Each row was made from one path, in order. Every step used is in the known rows, and no mark comes twice. Write each row's path.
Known rows:
nilam, nadon, potu, fisez: [ -8   1 -21  44 -12  -6 -10 -15  -4  -5   0   9 -10  20  14  19  -7  -6
  -2 -52   5 -18  -1   1  -6  -4  15   5   9 -25   3   1 -40]
nadon, potu, fisez: [-12 -10  -8  22  -4  -7  -8  -8   4 -18  -3   9  -5  -1  11  30   2  -3
  -8 -49  -8   2   1   0   1  -1  19   6  -6   4 -10  10 -31]
tepuzog, nobadi: [ 31   9   5 -12   5   4  31  14  -1  11  -6   1  -9  21  11  13  26   3
  -2   3  -9   5  -7   7  -5  -8  35   3  43  23  -5  14 -14]
dabe, minad: [-10  32   7 -29 -12   0   9  21   6   9  -6  15   0  -4   3  -1   2   8
  -3  35  -8  28  -6  10  -2   6 -35  -6   6  30   1   4  -9]
pibuk, dabe, fisez, potu: [-14 -14  -2 -53  -6  -4   8  -9  -5  12 -12 -32 -15 -30   1 -29  -1 -15
  -1  -9  -4  23   2 -13  10 -11  16   2  -4 -14   5   0  28]
nadon, nilam: [-15  11  -2   0   8   2   5  -9   8 -27  -9 -35   3  -6   8   3  12  -2
 -17  18 -20  48   0 -11   6   9   9   3  37  10   8  -2 -14]
potu, fisez, dabe, minad, nadon, gitir: [ -3   9   2  20 -13   5 -12   5  10 -62  19 -11  39  11  -7  21 -11  11
  20  43  -6 -56   1  20  23  13 -60 -11 -22 -39 -10 -17   1]
gitir, nadon: [  1  -9  -2 -11   8  -4   8   0  -5  12   3 -19  -9  34   3  -1  -8  -6
   0  -8 -30  13   1  -3  -4   2  59   2  22   3  13   4 -24]
tuparu, dabe, fisez, potu, nadon: [ -2 -22  14  -6  -1   0   7 -12 -17  18  -5  17 -15   5  -5 -24 -13 -20
  -2  -1  31 -35   1  -3  -7 -21  16  -1 -44 -26  24  -5  19]
dabe, nobadi, tepuzog: [ 17   5  -2 -70  18  -1  24  20   6  30  -6  27 -24  52   0  -5  22  -7
  10  27  29  23  -9   7 -24  -5   0   1  15  35 -19  15  15]
minad, dabe, fisez, potu, nadon: [ -4 -16   9  10 -23   2 -18  -8 -15  25 -11   1 -28  18 -10 -39   2 -12
 -11  -4  24 -16   8 -11   1 -28  12  16 -31  -9  21  -7  21]
fisez, potu, nadon: [ -3  24  11   9  -8   0  -1  -6 -12  21  -8 -11 -42  29  -3 -25  -1 -17
 -11 -31  27 -24   5  -8 -11  -8 -11   9  -6   9   8   2  -1]
tuparu, dabe, minad, nadon, potu, fisez: [ -7 -23  -2  -5   3   2   4  11   2 -36   9  49  33 -41   5  32  -6   0
  11 -22   4 -38  -5   2   8   5   1 -13 -44 -13  -5  -7 -28]
potu, fisez, dabe, minad, nadon: [ 14   5   5  14  -6   7  -2  20   5 -30  17  -4  26 -40  -9  18   1  18
  26  42   6 -18  -1  10  11  15 -32 -12 -25  -6 -35 -17  -6]
nobadi, dabe, fisez, potu, nadon, gitir: [-11  -9   6  51 -12  -4 -19 -22  -4  -3 -12  16 -18  59  -9 -27 -19 -21
 -16  -7  20 -63   8   4  10 -18 -45   8 -22 -43  25  -2  35]
fisez, potu, nadon, nilam: [ -9  28   8  16   1   3  -4 -19  -8 -19 -12 -33 -23  18  -3 -20  -2 -20
 -21 -12  10   3   4 -23  -3   0 -17  10   6  -6  19  -5  -2]
fisez, dabe, nobadi, tepuzog: [ 27  12   0 -52  16  -1  11  18   4  35   3  12 -10  48  -9   0   9   7
  20  40  26  12  -3   7 -20  -1   8  -3  14  28 -30   8  33]
gitir, nadon, potu, fisez, dabe: [  6 -10  -6  42   1  -9 -19 -13  -7  -6  13 -15  15  15  -5  29 -26   8
   9 -35 -28 -20   9  -6   4   6  61   3 -11 -21  -9   2 -14]
fisez, dabe: [  2  14   3  14   0  -2 -10   2   1  16   7 -33   3   1  -4   8   1  20
   6  23 -12  14   8   5   3   7  28  -4  23  13 -18  -4   5]
fisez, dabe, minad, nadon, potu: [-13  18  -4   9  -8   4   1  18   1   4 -12   8  29 -26 -11   7  -7   6
  12 -18  -1 -33   0 -22  28  24  30  -9 -11  -9  -1  -7   0]
nilam, nadon: [ -5  20 -15  14  -8   0   0  -4  -5  24   1 -15 -23  31  12 -11   2   0
   1  -1   8   5  -2   7 -10  -2  13  -2  45  -9  11  -8 -27]
tepuzog, nobadi, dabe: [ 37  -5   3  33  13   2   7  16   4  25  -3  39 -12  15   6   9  22   9
 -11   0   0   4   1  13  -7 -11   6   4  43  35 -21  10   3]
minad, dabe, pibuk: [-10  -6  -6 -12   4   4 -25  -5   4  29  18  13  -2 -45   3 -14  17  15
  -8 -10 -10  34   6  10 -16 -13 -17   7   8  43  11   6  -5]
tepuzog, nobadi, dabe, fisez: [ 36 -40   2  34   4  -1  19   7   0  20 -15  42  -1   1   2   0  17   1
  -7  23   4   7  -4  11   4 -18  25   5  13   1 -10   8  24]
tepuzog, nobadi, dabe, tuparu: [ 25 -16  -3  -7  23  -1  13  17   2  29  15  32  -5   6   3  -4  15   8
  -9   3  -1   6  10  11 -26  -8 -35   3  -8  17  -1   3   4]
pibuk, dabe, minad, nadon, nilam: [ -9   3   4 -47  10  10  10  10  11 -51  -2 -33  38 -52   0  -2   7   3
   2  24 -14  33 -10 -14  17  28 -30  -9   8   3  10 -10  -5]
fisez, dabe, nobadi: [  0  20   7 -23  -1  -1  -3  11   3  21  11 -11   4  26  -9   5  -7  12
   5  37  -2  10 -10   1 -13   3  18  -9  15  10 -16   4  22]
pibuk, dabe: [-12 -11   3 -64   9  -3  -2   2   5   6   4 -36   2 -17  11   2   9  11
  -4 -14 -16  45  -4   8  -4   8   8  -2  26  33   5  12  -7]

Which path is each row?
[ -6  -6  -6  14  -7   1   4  10   4 -35  -2  24  14 -30   3  26   2  -3
   8 -28   4 -21  -5  -5  12  11 -11  -2 -31  -9 -14  -2 -29]  dabe, minad, nadon, potu, fisez
[ -2 -18  13 -26  -6  -2   2 -15 -15  16 -12 -23 -22   2  -4 -32  -9 -17
  -4 -25  23  -7  -2  -7  -4 -11  -8   7 -29 -14  21   6  26]  pibuk, dabe, fisez, potu, nadon
[-10 -44  -3  -9 -20   0 -16   3   1  15 -10  -1   4 -11   0 -15  19   9
  -7  36 -13  36   5   4  11 -23  44   9  -5   4  11  -6  10]  minad, dabe, fisez
[ -4   6  11  22   6   2   0 -14  -2 -24  -7 -26  -6  22   2  -1   3  -5
 -20   2   6  23  -4  -8  -6   7 -14   8   9   7  25   2 -14]  potu, nadon, nilam
[  1  15  -1  14  16   1  -4 -13   1  27  22 -10   6 -48  -4   1  -4  16
   9  -3  -5  13   5   9 -15   8 -21  -5   8  22  -5   6  11]  fisez, dabe, pibuk
[  17   -9    0 -114   24   -3   16   18    7   28    2    7   -9   35
    2   -6   17   -1   13   10   23   38  -13   10  -27   -1  -11   -1
   14   41  -11   21   24]  pibuk, dabe, nobadi, tepuzog
[  7  10   3  23   0  10   0   5   8 -70  13 -24  38 -46  -7  20   0  11
  12  51  -8  10  -1  -6  16  22 -36  -8 -12 -17 -22 -21  -6]  potu, fisez, dabe, minad, nadon, nilam
[-19   0   6  18 -18  -4  -4 -24  -8 -15 -14 -11 -15  62  -6 -25 -16 -25
  -9  -6  15 -58   2   1  11 -15 -23   6 -23 -50  36  -1  23]  dabe, fisez, potu, nadon, gitir
[  1  39   9  -8 -14   0  -6  19   3  15   5  -2  16  -8  -7   4 -10  23
   8  52 -12  15   0   9   3  12 -22 -10   1  19 -10  -3  11]  fisez, dabe, minad
[-17  -6 -11   0   5  -7   4  -6  -7  22 -15  -1  -2  34   2   4 -17 -13
  -7 -64 -31  -8   1 -24   9   7  90   5  15  -8  28  11 -27]  gitir, nadon, potu
[ 10  25   9  10 -17  -1 -12  13   5 -14  17   3  17 -15  -4  23 -11  24
  13  50 -11  10   0  21  -5   6 -50  -7 -19  11 -28  -4   0]  potu, fisez, dabe, minad
[ -3 -22  -9  23   2  -9  -4 -11  -4 -13   2   4  -2  22   6  27 -15 -10
  -3 -60 -27 -10   1  -6  -1   0  55   7 -12 -15   4  10 -39]  gitir, nadon, potu, fisez
[ -2   6   0  22  10  10   1  14  13 -37  -6  11  23 -41  -5  -4   9   1
  -6  35  -1  20  -1 -13  17  19 -44  -5   9   4  -8 -17   0]  nobadi, dabe, minad, nadon, nilam
[  2  -6  -5  32  25  -1  -9  -8   8  34  12  42 -13 -50   3  -8   5   6
 -10 -20   7  26   5  16 -21  -3 -51   0  13  41 -10  11   7]  nobadi, dabe, pibuk
[-12   0  -4 -12 -10  -3  15  -8  -5  17 -20 -13 -29 -12  -1 -28   3 -22
  -3   9   2   8   6 -15  11 -15  24   4  -2 -20  -2  -7  21]  dabe, fisez, potu
[ 32  22  10  10  -2   4  10  31   7  22  -4  63   3   6   2   4   9  13
  -8  31  -3   7  -7  17  -7  -4 -43  -2  16  39 -14  10   8]  tepuzog, nobadi, dabe, minad
[  3  10 -19  57   6  -3 -17 -30  -6  15  26   7   8 -34   2  12 -22   9
  13 -53   8 -25   3   6 -19   3 -21  -1  -5 -22   1   2  -9]  nilam, nadon, potu, fisez, dabe, pibuk
[ -9 -19  -3 -24  -2  -1  -3   8   6 -38   3   9  28 -45   5  26  -2   2
   9 -45  -2 -10  -8  -1   9  15 -18  -4 -32  -1  -7   4 -22]  pibuk, dabe, minad, nadon, potu, fisez
[-12 -21   0 -34   2  -2  17  -7  -9  15  -6  10  -9 -27   0 -20  -5 -18
   1  19   3  -8   6  -9   8 -21  38  -8 -18 -29   6 -13  22]  tuparu, dabe, fisez, potu
[ -9 -10  10 -17   2   0   1 -26  -8 -23 -14 -43  -5  -8  -3 -27  -9 -20
 -14 -13   7  18  -2 -22   3  -2 -14   9 -14 -25  33   0  24]  pibuk, dabe, fisez, potu, nadon, nilam
[-21  -5  -7   0   1   4   3  -1   9 -42  -1 -24  13  26   1   4  11  -7
   5   9  -5 -43   2   8  26   8  -1  -6  18 -27  10 -12 -12]  minad, nadon, gitir
[  2  11 -16  60 -13  -6 -26 -16  -6   2  12 -13   4  16   2  23 -18  13
  10 -30  -1 -28   7   1   0   2  29   0   6 -32 -12  -7 -17]  nilam, nadon, potu, fisez, dabe
